Each row comes from the steps of one walk. Every step used is in the known rows, and no mark comes twice. Write the walk behind each row, first mark first.
Known rows
tufon > dabi: [ 0.04 -0.66 -1.40  0.88 -1.00  1.19  0.64 -0.40  0.67 -1.65  2.04  0.74
  0.21 -0.01  0.34  1.67  1.38 -0.84  0.84 -0.23  0.57]
kifi > pafof > retip: [-0.05 -0.05  3.33  0.53 -1.17 -0.75  1.10  0.00 -1.10  0.40 -0.95  0.27
  0.42  0.81  0.71  2.27 -0.13 -1.83 -0.12  0.12  0.75]
lila > melo > dabi: [-3.40 -0.45 -0.46 -1.54 -0.23 -0.50  0.12  0.74  0.17  0.43 -0.43 -0.93
  1.68 -0.10  1.61 -0.66  0.13  0.79  0.04  0.46 -0.34]
lila > kifi > dabi > retip > pafof: [ 0.78 -0.11 -7.34  0.49  1.82 -0.01  0.05  1.22  1.28 -1.76  0.22  0.37
  1.65 -0.25  0.66  0.14 -1.17  0.25 -1.15  1.25 -1.92]
kifi > lila: [ 0.07  1.43  0.99  0.56 -0.35  0.65 -0.23  0.57  0.68 -1.85  0.96  1.73
  2.48 -0.80 -0.82  0.24  0.86 -0.26  0.09 -1.16 -1.63]
retip > lila > melo > dabi > kifi > pafof: [-0.70 -0.82  3.84 -1.34  0.74 -0.24 -3.13 -1.94 -0.21  2.69 -0.19 -1.85
 -4.08  1.31  0.34 -1.36 -0.41  0.06  0.29  2.04  2.95]
tufon > lila: [-0.04  1.48 -0.91 -0.36  0.03  0.21  0.10  0.37  0.79 -0.91  1.10  0.00
 -1.07 -0.22  1.99  0.04  0.03  1.25  1.85  0.08 -1.58]
dabi > retip: [ 0.33  0.39 -4.94  0.64  2.01  0.60  1.65  0.39  1.10 -1.69  0.39  0.73
  0.78 -0.07  0.94  0.04 -0.41  0.04  0.48 -1.53 -1.38]
melo > dabi > retip > lila > kifi: [ 0.41 -3.16 -4.63 -0.50  3.71 -0.72 -2.86  0.10  1.01 -0.90  0.38  0.64
 -0.23 -0.97  0.95  0.74 -0.88  0.83 -0.98  0.00  0.06]
kifi > lila > melo > dabi: [-3.30  0.67  2.20 -1.29 -0.63 -0.17 -0.22  0.67  0.16 -0.03 -0.13  0.09
  3.71 -0.91  0.28 -1.20  0.64  0.28 -0.63 -0.82 -0.82]
dabi > kifi > pafof > retip: [ 2.17  0.14  6.11  1.18 -1.72 -0.33  1.27 -0.48 -0.94  1.33 -0.76 -0.15
 -2.15  1.15 -0.99  0.37 -0.21 -1.06  0.05  0.93  1.45]
retip > lila > melo: [-1.60  0.61 -2.98 -1.12  2.46  0.59 -1.56 -0.37 -0.40  0.74 -0.02 -0.76
 -1.04 -0.33  1.26  0.01  0.13  0.19  0.82 -0.07  0.68]
pafof > retip > dabi: [-0.37  0.80 -2.15  0.45 -2.34 -0.17  2.35  1.28 -0.86 -1.49 -0.57  0.69
  2.36 -0.57 -1.00  1.67  0.69 -0.06  0.27 -1.31 -1.58]
lila > kifi > dabi > retip: [ 1.11  0.36 -5.73  0.83  3.21 -0.12  0.22  0.21  1.20 -1.59  0.10  1.28
 -0.26 -0.12  2.47  0.35 -0.65  0.27 -0.46 -0.35 -0.89]
melo > dabi: [-2.09 -1.25 -0.44 -0.13 -0.60 -0.42 -1.18  0.72  1.62 -1.28  0.12 -0.22
  0.87 -0.46  0.68  0.90  0.16  0.29  0.40  1.29 -0.90]
melo > dabi > retip: [-1.73 -1.72 -3.87  0.25  1.33 -0.14  0.17  0.77  1.88 -1.21  0.01 -0.10
  1.57 -0.31  1.16 -0.09 -0.54  0.24 -0.07 -0.31 -1.25]
lila > melo > dabi > kifi > pafof > retip: [-1.17 -0.75  7.29 -0.65 -2.15 -1.03  1.08 -0.47 -1.43  3.33 -1.82 -1.91
 -1.20  1.21  0.35 -1.28 -0.30 -0.60 -0.72  1.22  2.03]
kifi > pafof: [ 0.63  0.90  1.10 -0.12 -0.28 -0.32  0.29 -0.60 -0.04 -0.87  0.43  1.01
 -0.97  1.47  0.93  1.63 -0.05 -0.86  0.89  0.39  0.30]
pafof > retip > lila > kifi > dabi: [ 0.04 -1.24 -1.43  0.87  2.35 -0.27 -3.44  0.05 -0.17  0.27 -1.04 -0.14
 -1.07 -1.43  1.39  2.50 -0.32 -1.08 -0.87  1.39  0.88]
pafof > retip > lila > melo > dabi: [-4.48 -2.15  0.69 -1.02  0.86 -0.41 -2.27  0.43 -0.76  2.04 -1.80 -2.33
  0.99 -1.16  1.15  0.39 -0.23 -0.73 -0.79  0.87  1.20]
retip > dabi > kifi > pafof: [ 3.43  2.22  1.19  0.38 -2.51 -0.11  1.44 -1.09 -0.32 -0.94  0.93  1.13
 -2.63  1.88 -1.73 -0.01  0.52  0.76  1.39 -0.03  0.22]
dabi > kifi > pafof > retip > lila: [ 1.70 -1.03  4.58  1.07  0.25  0.22 -1.83 -1.48 -0.95  2.05 -0.70 -0.83
 -3.71  0.57 -1.38  0.99 -0.41 -1.63  0.21  1.50  2.48]
dabi > kifi > lila: [ 2.22  1.43  3.60  1.23 -1.17  1.14 -0.06 -0.15  0.85 -0.93  1.19  1.16
 -0.26 -0.63 -2.54 -1.30  0.90  0.46  0.36 -0.48 -0.93]
pafof > retip > dabi > kifi > lila > melo: [ 0.56  2.78  3.25 -0.11 -3.16  0.55  3.60  0.71 -2.05  0.75 -0.59  0.42
  2.72 -0.54 -2.91 -2.03  1.23  0.58 -0.52 -2.58 -0.72]
pafof > retip > dabi > kifi: [ 2.02  0.99  0.60  1.16 -2.92  0.24  2.54  0.79 -0.63 -0.50 -0.43  0.15
 -0.32 -0.42 -2.56 -0.10  0.72  0.66  0.38 -0.64 -0.92]
kifi > lila > melo > dabi > retip > pafof: [-3.70 -0.27 -2.90 -1.19 -0.22  0.20  0.98  1.48  0.53 -0.28 -0.09 -0.76
  5.98 -0.63 -0.88 -2.30 -0.47  0.01 -1.80 -0.76 -2.06]

Which walk is each row?
[-1.04 -0.19  2.44 -0.98 -1.05 -0.09  0.11  0.12  0.42  1.38 -0.22 -1.45
 -1.09  0.27  0.19 -2.45  0.16  1.52  0.21  1.25  0.23] -> lila > melo > dabi > kifi
[ 2.52  0.93 -0.35 -1.02  0.42 -0.67  0.17  0.56 -0.17 -1.06  1.38  1.39
 -1.11 -0.46  2.03  0.49 -0.03  2.24  0.83 -0.51 -1.39] -> tufon > lila > kifi
[-2.36 -2.09  3.20 -0.46  0.18  0.03 -2.18 -0.27 -0.61  3.09 -1.56 -2.72
 -1.50 -0.87 -0.44 -1.37 -0.22  0.03 -0.58  1.51  1.73] -> pafof > retip > lila > melo > dabi > kifi
[ 0.49  1.29  0.40  0.23 -2.53 -0.91  2.42  0.10 -1.56 -0.70 -0.79  0.96
  1.44  0.95 -0.47  2.24  0.30 -1.11  0.14 -1.22 -0.10] -> kifi > pafof > retip > dabi
[ 3.02 -0.97 -2.95 -0.25  4.23 -0.67 -1.14 -1.26 -0.57 -0.36  0.62  1.83
 -1.77  0.87  1.24  1.57 -1.03 -0.35 -0.43 -1.00  1.41] -> dabi > retip > lila > kifi > pafof
[ 2.78  2.54  0.99  0.95 -2.62  0.97  1.22 -0.04  0.24 -2.03  1.37  1.93
  0.88 -0.52 -3.62 -1.26  1.39  1.16  0.72 -1.67 -1.83] -> retip > dabi > kifi > lila
[-0.28 -0.11 -6.71  0.25  0.68  0.68  1.63  1.45  1.02 -1.81  0.65 -0.15
  2.65 -0.10 -0.80 -0.10 -0.78  0.02 -0.34  0.06 -2.24] -> dabi > retip > pafof
[ 0.85  2.51  3.82 -0.31 -0.78  1.04  1.45 -0.21 -0.39  0.62  0.56  0.47
  0.40 -0.14 -1.49 -2.81  0.87  0.90  0.06 -1.18 -0.28] -> dabi > kifi > lila > melo
[-0.08 -0.69 -6.39  0.59  3.87  0.89 -1.41 -0.41  1.20 -1.00  0.48  0.08
 -0.91 -0.51  0.70  0.49 -0.66 -0.44  0.65 -0.81 -0.16] -> dabi > retip > lila
[-0.29 -1.58 -6.51  0.96 -0.40  1.58  1.78  0.51  1.17 -1.82  2.13  0.06
  2.56  0.10 -0.98  0.41  0.19 -1.09 -0.32 -0.28 -0.73] -> tufon > dabi > retip > pafof
[ 1.84  1.91  2.97  1.41 -3.46  0.52  2.22  0.70 -0.87 -0.87 -0.02  1.23
  2.16 -1.05 -3.94 -0.56  1.24  0.18 -0.29 -1.80 -1.46] -> pafof > retip > dabi > kifi > lila
[-1.35 -1.20  0.94 -0.99  1.11  0.47 -3.09 -0.77  0.46  2.03 -0.09 -2.05
 -2.79 -0.30 -0.28 -1.87 -0.03  1.09  0.39  1.92  1.40] -> retip > lila > melo > dabi > kifi
[ 0.13 -1.87  7.42  0.80 -2.37 -0.95 -0.39 -0.29 -0.20  1.70 -1.12 -0.99
 -1.46  0.70 -0.77  0.21 -0.35 -0.93 -0.47  2.04  1.56] -> melo > dabi > kifi > pafof > retip
[-1.15  0.63  3.22 -1.52 -0.91 -0.04 -0.12 -0.26  0.44  2.02  0.18 -2.18
 -2.50  0.12  1.56 -3.15 -0.14  2.43  1.20  1.27 -0.19] -> tufon > lila > melo > dabi > kifi
[-3.66 -0.83 -5.60 -1.47  0.34 -0.13  1.33  1.38  0.64  0.10 -0.32 -1.67
  3.68  0.02  0.53 -1.86 -1.02  0.50 -1.09  0.53 -1.57] -> lila > melo > dabi > retip > pafof
[-2.72  0.71 -7.45 -0.10  5.04  1.18 -1.77 -0.97  1.12  0.82 -0.89 -1.62
 -1.34  0.00  3.13 -0.92 -0.88 -0.86  0.36 -0.25  0.77] -> kifi > dabi > retip > lila > melo
[-0.24 -2.91  5.74  0.71 -0.34 -0.59 -3.73 -1.27 -0.10  2.30 -1.15 -1.69
 -3.55  0.27 -1.17  0.54 -0.52 -1.43 -0.41  2.76  2.71] -> melo > dabi > kifi > pafof > retip > lila
[ 0.11 -0.37  4.93  0.76 -1.78  0.42 -1.64  0.15  1.61 -0.58  0.67  0.36
  0.64 -1.01 -2.23 -1.64  0.70  0.62 -0.18  0.80 -0.88] -> melo > dabi > kifi > lila
[ 2.34 -0.39  3.93 -0.11 -0.67 -1.64  1.41  0.36 -2.19  0.23 -0.63  1.73
  0.53  0.53  0.72  2.58 -0.23 -0.71 -1.17 -0.14  0.88] -> lila > kifi > pafof > retip
[-1.61 -0.31 -7.53  1.47  4.79  1.27 -3.41 -0.91  2.32 -0.83 -0.25 -0.73
 -1.69 -0.51  2.03  0.54 -0.88 -1.37  0.67  0.42  0.31] -> kifi > dabi > retip > lila
[ 1.02 -2.79 -1.77 -0.76  3.49 -1.44 -2.78 -1.07  0.16 -0.10  0.26  1.05
 -1.07  0.51  1.42  1.43 -1.16 -0.24 -1.06  0.18  1.56] -> melo > dabi > retip > lila > kifi > pafof
[ 2.96  1.60  2.03 -1.05 -2.14 -1.88  2.41  0.20 -2.50 -0.38  0.04  1.76
  0.04  0.61  1.13  1.87  0.02  0.92  0.21 -1.42 -0.36] -> tufon > lila > kifi > pafof > retip > dabi
[-3.68 -2.07  3.40 -1.36  0.41 -1.05 -2.09 -0.63 -1.45  3.01 -1.99 -2.09
 -0.17  0.48  1.55  1.04 -0.51 -1.83 -0.79  0.89  2.58] -> kifi > pafof > retip > lila > melo > dabi
[ 0.56  0.14  4.90 -0.28  0.56 -0.01 -0.61 -1.56 -2.19  3.57 -1.15 -1.59
 -3.30  0.93 -0.17 -0.60 -0.38 -1.22 -0.16  0.53  3.13] -> dabi > kifi > pafof > retip > lila > melo
[-1.59  0.29 -7.89  1.15  1.44  1.01 -0.39  0.76  2.31 -1.62  0.02 -0.99
  1.61  0.02  0.58 -0.09 -1.07 -0.85 -0.24  1.46 -2.15] -> kifi > dabi > retip > pafof
[ 1.56  3.78  1.31 -0.57 -2.27  0.87  2.59  0.05 -0.89 -0.44  0.73  1.18
  1.20 -0.01 -2.62 -2.71  1.50  1.67  0.53 -2.52 -1.22] -> retip > dabi > kifi > lila > melo
[ 2.88  0.69  1.24 -0.42 -2.00 -1.83  2.77  0.55 -2.58 -0.89 -0.45  2.52
  1.33  0.75 -0.41  2.77  0.35 -0.01 -0.71 -1.50  0.03] -> lila > kifi > pafof > retip > dabi
[-3.11  0.31 -3.05 -1.86  1.55 -0.22  1.22  0.37  0.64  0.81 -0.21 -1.57
  1.24 -0.02  3.66 -2.43 -0.85  1.42  0.59 -1.43 -1.07] -> tufon > lila > melo > dabi > retip
[ 2.87  1.97 -1.42  0.58 -1.97  0.57  1.59  0.18  0.54 -1.71  1.02  0.85
 -1.51  0.27 -2.23 -0.69  0.84  1.88  1.45 -0.21 -1.41] -> retip > dabi > kifi
[-1.06 -1.43 -0.51  0.72  1.31  0.35 -2.04  0.22 -0.23  0.24 -0.81 -0.64
 -0.37 -1.33 -0.11  2.05 -0.04 -1.31  0.05  0.41  0.37] -> pafof > retip > lila
[ 3.04  0.47  1.98 -0.62  0.29 -1.33  0.66 -0.44 -1.10 -0.85  0.86  2.48
 -0.79  1.29  0.96  1.92 -0.07  0.31 -0.18  0.01  0.44] -> lila > kifi > pafof
[ 2.08  0.09  4.02  1.65 -2.27  1.90  0.07 -0.91  0.63 -1.05  2.57  1.32
  0.06 -0.46 -2.73 -0.57  1.84 -0.76  0.34 -0.82  0.58] -> tufon > dabi > kifi > lila
